Every row comes from one small tree of marks. Brackets hold a mark, then the marks that hang from it, in alphabetical order. Every link used is in the known rows. Which tree was each row made from?
Known rows:
(J (D N (V S) W Y) H): [-24.8  30.2  35.8  10.4  33.2  23.9 -49.8  15.8 -76.7 -50.5  19.0 -55.4
  15.5 -57.1   3.1 -23.9  28.9]
(X H): [ -0.9 -29.7 -10.0  -5.4 -14.9 -18.1  16.5 -11.7  43.1   8.0 -15.9  45.7
  18.1  44.8 -33.4  10.2 -89.0]
(N (D W)): [ 20.5 -21.0  -6.1 -12.3 -18.5  11.7  16.1 -22.7  45.7  45.9 -17.4  21.9
   3.0  23.9 -13.9   7.0 -25.4]
(Y (D N (V S) W)): [ -8.5  21.8 -40.5  38.9  18.0   2.7  -1.3   0.0 -17.0  -8.0 -34.0 -64.1
  -1.9 -16.0  30.9 -25.6  35.1]
(R (N (D W Y))): [ 49.0   5.0   4.9   6.4   8.5  11.4   9.2   1.8  52.3  46.4 -10.7  36.8
 -40.5 -12.0 -15.1   3.6 -22.9]
(N (D W Y)): [ 32.8 -15.8   4.1 -21.0 -14.0  32.9  12.3 -19.0  50.7  49.0  -2.3  41.0
  -5.0  -0.5   4.5  21.3   9.6]
(D N W Y): [ 10.4  -6.2  -7.1  -9.6  -8.2   2.8  -0.4 -17.9  14.8  22.3  -5.1  38.5
 -20.9  -8.9  26.7  -1.7  29.0]
(R N): [ 24.8   3.4 -21.9  34.5   6.9 -44.2  21.3   2.4  38.1  13.2  -6.8  53.1
 -30.5  25.4 -30.8  17.2 -75.8]
(W (D (V S) Y)): [  5.6  11.2  37.8  11.6  11.2  -9.5  -6.0   0.2 -28.2 -21.2  40.7  -3.9
  -0.6  -3.7  -9.8   2.4  13.1]
(J (D W)): [-17.6 -31.6 -24.6 -23.3   8.4 -13.1  24.6 -29.5   5.6  20.5  23.3 -11.9
  18.3  28.9   4.7  -2.6 -47.0]
(W (D V Y)): [ 11.7  -3.7  37.1 -14.9   1.8   8.6  14.5 -16.0  -8.5   3.7  44.0  17.5
  -4.8  15.8 -11.8  -0.8 -11.6]
(S V): [-42.3  -1.7 -26.4 -22.1 -14.2 -12.4  43.3 -21.1  10.9  19.3   6.8  46.0
  14.7  44.5  -3.0  53.0 -70.8]
(Y (D V W)): [-18.4  -6.8 -53.9   0.6  29.2  26.2  32.3 -27.6  18.0  28.7 -11.4 -30.8
  19.6  15.6  25.6  -5.0 -19.6]
(S (V (D N W Y))): [-44.4 -12.4  -5.9 -61.5 -21.9   2.7  26.4   5.1  -6.5  21.8  -8.2  -2.3
  -9.9  19.9  19.4  -2.7   8.8]
(V (D N W Y) S): [ -4.6 -11.4  -3.0  -1.2 -13.5 -37.7 -16.7  34.2  -8.5 -17.0 -17.9 -20.0
 -17.7 -10.0  14.9 -22.8  70.0]
(J D H): [-13.5 -11.5   4.5   9.9   1.8 -17.2   8.8   0.6 -19.2 -27.2  35.4  22.2
  23.3  19.7 -33.6  22.7 -68.2]
(D N V W Y): [ -0.1  11.7   4.9 -16.4   8.5  36.1 -17.8 -19.3  -6.9  11.4  -8.8  -2.9
  -7.2 -23.5  27.1 -19.2  29.2]
(D V): [ -3.9   0.3 -13.9   2.4   0.1   4.2   8.7 -18.7  13.6   0.3   0.9  20.1
  20.1  24.9 -11.8  19.3 -49.5]
(J (D N V W Y) H): [-19.1  14.4  34.2 -15.3  24.0  41.8 -29.8  -1.6 -56.7 -26.9  24.0 -34.0
  11.7 -38.2   1.0 -26.3   4.4]

Which tree is each row?
[  2.4 -30.2  -4.3 -32.9 -25.3 -14.7   7.8  12.9  14.9  13.1 -11.2   7.4
 -22.1  13.6  11.9 -27.6  38.6]  (V (D N W Y))
[  4.0  -8.9 -52.4  20.5  -5.8  -8.7  34.4 -15.1  19.8  27.0 -24.1  -6.2
 -17.8  16.0  26.8 -12.4   9.0]  (Y (D N W))
[ 19.0  -2.8   3.2  21.3 -37.3 -49.6 -10.6  49.1  -2.2 -35.7 -12.2   8.4
 -26.4  -7.1  -0.4  -0.9  63.2]  (V (D N Y) S)
[ 19.3  16.1  15.6  -1.2   9.9  43.4 -21.2  -3.2  12.1  13.8  -9.5 -17.3
  11.1 -34.6   6.4   8.5  34.1]  (N (D (V S) W Y))
[ -1.8  17.5 -47.4  48.7  14.9  -4.8  19.4   4.7   4.9 -13.1  -9.2 -24.2
  13.8   1.1  12.3  20.2   0.5]  (Y (D (V S)))
[-17.0 -16.4 -12.3   7.7 -17.0 -58.1 -14.9  31.3 -13.5 -19.4 -33.1 -39.0
  -9.6  17.3  -2.5 -36.9  33.4]  (V (D N W) S)
[ 13.5   7.0  28.6  14.9 -14.3  -0.5  -7.5  14.5 -31.1 -34.8  33.2  30.9
  -8.1 -21.9 -15.3  10.5  -2.4]  (J (D N Y) H)
[ -7.2  28.9   7.1  11.2  19.2  15.9 -40.0  -1.3 -28.3 -15.7 -14.0 -25.8
  -3.0 -45.3  29.4 -14.4  56.9]  (D N (V S) W Y)
[-12.3   5.8  -6.4  -7.3   3.8  11.3 -14.1 -22.8 -12.5   7.9 -25.7 -24.6
   3.8   5.1   8.8 -32.5  -9.7]  (D N V W)
[ 62.9  27.2  20.2  19.8  -0.5  28.3   1.4  12.6  40.2  20.3  -7.1  28.8
 -37.3 -20.4 -27.2  11.3 -28.2]  (R (N (D V Y)))
[-31.5 -30.5 -26.3  -4.1   3.6 -54.8  -0.9  21.1   3.8  -8.1 -16.8 -27.9
  15.2  30.6  -4.6 -12.8   5.0]  (V (D W) S)
[-16.4  -3.5  -7.5 -31.4  30.7  41.4  -1.4 -31.3  11.4  24.0  10.6   9.2
  20.7  -8.9  24.2   7.6  -5.6]  (D V W Y)
[ 26.2   9.5  49.9  -2.5 -19.2   4.2  -0.2  -5.8 -25.9  -9.0  27.8   7.1
 -29.4   1.4  -8.9 -25.1  16.0]  (W (D N V Y))
[-18.7 -24.2 -14.9 -14.0   7.7 -32.5  -3.7  23.7   8.8  -5.7  -2.0  -9.6
   7.4   4.5  11.8   1.3  39.3]  (V (D W Y) S)
[-13.6  33.4  30.7  42.1   5.8 -12.3 -40.7  26.5 -74.4 -72.9  10.2 -46.3
  15.1 -28.7 -28.6 -14.1 -12.0]  (J (D N (V S)) H)
[ 30.5  18.7  10.9  28.3 -18.5  10.2 -14.2   7.7  12.9  -7.4 -18.2  -7.9
  10.5  -5.9 -25.2  16.3  -5.9]  (N (D (V S)))
[ 48.4   9.7  19.8  -5.3 -24.0  50.5   4.4  -6.0  37.5  19.6   1.8  32.6
  -1.3 -12.2 -11.3  27.6   3.3]  (N (D V Y))
[-21.5  -6.8  12.4   0.0   5.6  -9.8 -12.0  -2.9 -42.5 -21.1  12.0 -16.5
   8.5   2.0 -16.2 -23.9 -30.8]  (J (D N W) H)
[ 40.6  24.7  21.1  19.8 -14.4  30.8 -16.7  11.0  18.0  -4.6  -2.3  10.5
   1.5 -32.7  -8.1  31.3  27.1]  (N (D (V S) Y))
[ -6.6   6.6  29.5  19.9   7.2 -31.6  -2.4  -2.3 -32.7 -23.7  23.8 -22.0
   7.3  22.9 -25.9 -10.7 -22.7]  (W (D (V S)))
[  4.7 -16.6 -10.6   7.9 -17.1 -44.9   3.5  38.0  15.4 -23.2   3.9  19.8
  -2.2   6.4  -2.1  22.6  33.6]  (V (D Y) S)
[-23.2  13.1  -7.1  -2.4  41.8  21.3 -23.3 -11.6  -8.3  -2.1   4.9 -14.7
  25.8 -29.7  26.2  11.1  25.0]  (D (V S) W Y)
[-58.0 -25.0 -17.0 -72.7  -3.7   7.1  38.3  -3.7   9.4  31.8   6.8   7.1
  12.7  33.4  17.9  18.6 -17.7]  (S (V (D W Y)))
